Each row was made from one walk, in order. Every step used is in the known rows, and no mark comes twice. Write each row's walk.
Known rows
domilim -> sakevuk -> fepev: [  4  16   5   3 -12  -2  -4  -1  15   0  17  -2   8  13   1  -8  -1   3
  -7   4   5   2   1  -4  11]
fina -> fedome -> rolez: [ -4 -11  -2   3  -1  -7   4  12  -1 -10  -4  20   8   4  -4 -14 -15  -1
  12   2  -2  -5   1 -16 -12]
ramas -> rolez: [ -2   3  -9   5  -6  -9  -1 -12   0   4  -2  -8   2   2   3  -2   7   1
  10   7  16   3  -5   9   7]
ramas -> zozub: [ -9  -7 -14   3   9  -6  -8  -5  -7  -1   7   2   6   1  -4  -1   2   7
   7  -2   7   9   2  -2   5]
gote -> fina -> fedome -> rolez -> ramas -> zozub: [-17 -12 -30   0   8 -13  -5 -12   7 -14 -25  14  15  13  -1  -4 -12   0
  22  -7   3   7  16  -8  -1]
gote -> zozub -> domilim -> sakevuk -> fepev: [ 11   9  -6   8  -3  -5 -15  -8   7 -19  -3 -17   6  13  -4  -2   9  -1
  -3  11  -6   7  14  -9  14]
sakevuk -> fepev -> zozub -> ramas -> rolez: [-11  19 -31  22 -12 -12 -33 -37   6  25  14   0   1  15  -5  -4  15   9
   1   4  11   1  -8  14  30]
rolez -> gote: [  8   0   1   9  10  -5  10  -5   4   3   4  -8  -4   4   0  10   2  13
   3  -2  -3 -10   9   8   1]
fina -> fedome -> rolez -> gote -> zozub -> suti: [ -1 -21  -9  16  16 -22   7   4  -7 -23 -11  -2  -2   5  -2 -16 -20  15
  16  -5  -8 -10  21 -16  -5]
suti -> zozub: [ -1  -5 -11  -5   2   4   2  -3  -1  -7  -4  -7  -8   2  -6  -4   3  15
  -5   0  -6   6   2  -5   9]
gote -> zozub -> ramas -> rolez -> fedome: [  8 -10  -7  12   7 -20 -11 -21   5 -17 -19 -18   5   5   1  -5  14   8
   8  -5   1  16  15   5   5]
fepev -> sakevuk: [ -1   4  -4  -5  -6   0 -11   4  -2  -1  12   0   1   8   1   0 -10   0
   2  -1   1  -4   0  12  -3]
domilim -> sakevuk -> fepev -> zozub: [ -6  15 -11   4 -14   0 -19  -6  11   5  29   6   4  21  -8  -4   0   9
 -10   1   9  -7   2   0  10]
fedome -> rolez -> gote: [  8   1  -4   7  -2  -5   9  -4   5   1   2   3  -5  14 -10   7 -11  12
   5   2  -5  -9   6  -4  -6]
gote -> fina -> fedome: [ -6 -15  -9   3  14   1   0  11   0 -20 -19  11  13   5   8  -4  -5  -4
  19  -4   2 -10  16 -10   0]
suti -> zozub -> gote -> fina -> fedome: [ -2 -17 -22   9   8   6   1  12  -3 -30 -17   7 -15   7   9  -6  -3  11
  23 -14  -4  -4  15 -18  16]
fepev -> zozub -> gote -> fina -> fedome -> rolez -> ramas: [-15  -5 -33   9 -10  -3 -15  -7   6  -9 -12  26 -14  20   1   6 -14  -1
  20 -20   1 -13  13  -8   2]
domilim -> zozub -> gote -> fina -> fedome -> rolez: [  0  -8 -19  10  -1  -8  -8  13  -5 -28 -15   9   3  13  -4 -17 -20   8
  29 -12  10   3  20 -27   5]
domilim -> sakevuk: [  4  10   7  -7 -11 -10   0  12   5  -8  14  -1  -1   7   6  -1   1   4
  -5   4   8   3   7  -6  -3]
fedome -> rolez -> ramas -> zozub: [-12   2 -21  -3  -6 -14  -5 -22   6   6  -4   5   1   7  -9   1  -7   5
   3  -4   1  17   1   0  -1]
fedome -> rolez: [  1   1  -5  -2 -12  -1  -2   1   1  -1  -1  12  -2  11 -10  -3 -12  -2
   2   3  -2   1  -1 -11  -8]
suti -> zozub -> domilim -> sakevuk -> fepev: [ 12  23 -18   4  -2   0 -10  -7   5 -10  15 -13  -8  14  -6  -8  14  18
 -15  13 -11   9   1  -7  24]
ramas -> rolez -> gote -> zozub: [  4 -13  -8  15   7 -14   4 -21   6  -9 -19 -27   3   7  -2  10   4  11
  19   3   9  -4  18  10   7]
sakevuk -> fepev -> zozub: [ -9   4 -18  12  -2  10 -20 -19   4  14  15   8   6  13 -14  -2  -1   4
  -5  -4   1  -9  -5   7  12]
fedome -> rolez -> gote -> zozub -> suti: [  3  -9 -12  11   5 -17   2  -7  -2 -15  -8 -11 -11  11  -8  -5 -17  15
   6  -5  -9  -3  18 -11  -1]
fina -> fedome -> rolez -> ramas -> zozub -> domilim: [ -7   1 -30   6  12 -22  -8 -14  -5  -6  -6   9   3   2  -4  -6   3   4
   9   5  -9  12   1  -2   1]
ramas -> rolez -> fedome: [  8  -1  -4   7   9  -7   5 -14   3  -8   2 -10   7   5   0  -6   8   7
   6  -1   7   6  -1  13  -2]

Write each row's walk
[  1  -6 -16  19  12 -26   2 -19  -4 -10  -9 -30  -7   2   5  -4   2  16
  14  -1   7  -2  14   9  15]  ramas -> rolez -> gote -> zozub -> suti
[  2 -15  -8  12  24  -4  10   6   4 -16 -15   3  10   9   8   7  -3   8
  21  -7  -2 -20  24  -2   2]  rolez -> gote -> fina -> fedome
[  8  -7  -5  11  -4 -19  -8 -11   9  -7 -19  -6  -6  14  -9   9  -6  13
   9  -2 -11   1  22 -12   0]  fedome -> rolez -> gote -> zozub -> ramas
[ -5  25 -14  10 -18 -13 -32 -11  13  13  29   8  -1  21  -3  -3   9  12
 -14   0   4   1   3  -3  19]  domilim -> sakevuk -> fepev -> zozub -> ramas
[ -5  12 -27   4  13 -15 -11 -26  -3   4  -3 -10  -4  -3   1   8  17   5
  -3   3  -6  17   0  11  12]  rolez -> ramas -> zozub -> domilim
[  1  13  -6   3   2 -22 -18  -6  -3   1  -1 -14   4  -2  -2 -10   8  17
  -5  -1   7  19   9  -5  14]  domilim -> zozub -> ramas
[ -1 -12 -16  12  -6   1  -3  16  -2 -23 -15  24  -8  16   3  -5 -19  -4
  30 -10   0  -8  11 -24   0]  zozub -> gote -> fina -> fedome -> rolez
[ -4  -1 -21   5  -2 -13  -3  -3   6 -21 -24   1   1  10   2 -10 -16   7
  21 -16   7   9  20 -14   8]  domilim -> zozub -> gote -> fina -> fedome -> rolez -> ramas
[  0  21 -19  -2   2 -25 -10 -12   3  -4  13 -11  -7   5   7   7  18   9
  -8   5   1  18   7   5   9]  rolez -> ramas -> zozub -> domilim -> sakevuk
[-16 -10 -17   1   6 -20   1 -12   4  -3  -5  13  10   2  -3 -10 -10   5
  12  -3   2  10   2  -4  -4]  fina -> fedome -> rolez -> ramas -> zozub
[  7  -2 -16   7   1   1   3  -5  10  -8 -15   5  -2  26  -9  14 -13   7
  14  -1  -5 -12  19 -10  -3]  fedome -> rolez -> gote -> fina
[ -8   4 -17   8  -1 -11  -4 -20   2   4   4  -4 -16  -3   8   7   4   8
   8 -18   3  14   0   6  14]  rolez -> ramas -> zozub -> gote
[ -2  14 -13  11 -10 -23 -12 -16   2  10  -1  -7  -4   2   9   0  15   6
   5   8  10   9  -4   6  15]  zozub -> ramas -> rolez
[ -4 -10  -7   4   8 -11  -7  -3  -8 -16 -12 -12  -5  -4   1 -12  -5   2
   1  -7  -3   5  13  -8   5]  gote -> zozub -> suti
[-15   9 -24   3  13 -24  -7 -22  -4   6   7  -9  -8  -7   7  -8   3  11
  -5 -10   2  16  -1   9  14]  rolez -> ramas -> zozub -> suti
[ -6   5 -31  20  -7  18 -25 -16   5   3   5  12  -8  24  -7   7  -4   2
  11 -17   2 -14   6  -3  24]  sakevuk -> fepev -> zozub -> gote -> fina
[ -4  12 -11   3  10 -19  -9   0 -13  -7  10 -19   0  -7  -2 -24  -4  18
  -6  -5  10  14   6  -5  12]  domilim -> zozub -> suti
[ -9  -6 -17  -3   0  -6   3  -5  14 -13 -30  13   9  11   4  -1 -13  -7
  16  -6  -4  -3  14  -7  -5]  gote -> fina -> fedome -> rolez -> ramas
[  0  29 -23  25 -12 -26 -23 -28  17  18  32 -10  -4  26   0   5  17  27
  -2   6  16  -5   6  14  28]  domilim -> sakevuk -> fepev -> zozub -> ramas -> rolez -> gote
[ -5  -4 -18   7  -7  -6   3  -2  10 -15 -23  17 -10  12   9   1 -15  -5
  22 -16  -3  -3  12 -13   2]  zozub -> gote -> fina -> fedome -> rolez -> ramas
[ 12  26  -7   8  -5  -5 -11  -5   6  -3  19  -6   0  12   0  -4  11   3
 -11  13  -5   4  -1  -3  16]  zozub -> domilim -> sakevuk -> fepev
[ -1 -11 -19  19  19 -12   9  -5   4 -13 -17  -5  13  11  10   5   3   8
  31   1  12 -17  19   7  10]  ramas -> rolez -> gote -> fina -> fedome
[  3  24 -19  16  -8 -20 -27 -25  14   5  31  -4   4  24  -3  -9  18  20
  -9  -1  12   7   2  10  17]  domilim -> sakevuk -> fepev -> zozub -> ramas -> rolez -> fedome
[-20  -6 -38   4  14 -25  -8 -10  -2 -13 -13  12   5   8   5 -16 -15   5
  15 -11   2   8  13 -10   6]  gote -> fina -> fedome -> rolez -> ramas -> zozub -> suti
[-11   1 -23   7  12 -17 -11  -4 -15  -2  17  -2  -5  -3   0 -15  -1  13
   1  -5   5  11  -2  -4  11]  ramas -> zozub -> suti
[  2  20 -20   1  -7 -10 -24   5  -6  -5  26   4 -12  15  -4   6  13   8
 -12   9   1  -4   6  -2   2]  fepev -> zozub -> domilim -> sakevuk
[ -4   8  -6  -6 -14  -8   3 -17  12   6 -11   4  -5   7  -4   3  -9  -2
  -4  -2  -5   7  -2   2  -6]  fedome -> rolez -> ramas
[ -7  28 -23  16 -22 -22 -33 -23  11  16  28  -2  -1  22   2  -4  16  14
  -5   8  18   3  -2   8  27]  domilim -> sakevuk -> fepev -> zozub -> ramas -> rolez
[  8  -8 -10   6   8  -3 -12  -7  -7 -18 -20 -14  -1   0  -5   5   8  -3
   3   7 -11   5  13  -5   3]  gote -> zozub -> domilim
[ -6  -9 -30   2  -5  -2   4  -5   9 -22 -27  10 -18  14   4  -4 -12   9
  19 -16 -10   2  14 -16  11]  suti -> zozub -> gote -> fina -> fedome -> rolez -> ramas
[ -2   9 -25   5  -6 -18 -11 -20   0   1  -5 -14 -12   5   3  -3  19  20
   1   6   5  16  -2   2  25]  suti -> zozub -> ramas -> rolez
[ -9   2 -34   5 -10  -5 -11 -18   8  -7 -15   9 -13  20  -2  10 -12   1
  20 -16   3  12  11  -9  11]  fedome -> rolez -> ramas -> zozub -> gote -> fina
[-10 -17 -29  14   2  -5  -9  10  -8 -23  -9  25  -1  17  -3  -7 -17   3
  36 -12   6   1  12 -26   4]  ramas -> zozub -> gote -> fina -> fedome -> rolez
[ -8   3 -38  35  12 -16 -23 -30  10   7  -2   3  12  24   3   4  12  18
  21  -1  10 -19  16  12  32]  sakevuk -> fepev -> zozub -> ramas -> rolez -> gote -> fina -> fedome
[  3 -19  -2  16   6 -24  -1  -2   5 -16 -21   3   3   9  -2  -2  -8  13
  17  -2 -13  -4  25 -16  -3]  fina -> fedome -> rolez -> gote -> zozub -> ramas
[-12  -8 -19  12  -2 -19  -1  -7  -1  -6   0  16  -9   1   5  -6 -13   7
  21 -14   1   9  -1  -8   3]  fina -> fedome -> rolez -> ramas -> zozub -> gote
[  2   6 -36  14   6 -16  -6 -24   9  -6 -18 -20 -10  19   5  11  17  29
  13   2   2   2  20   5  30]  suti -> zozub -> ramas -> rolez -> gote -> fina
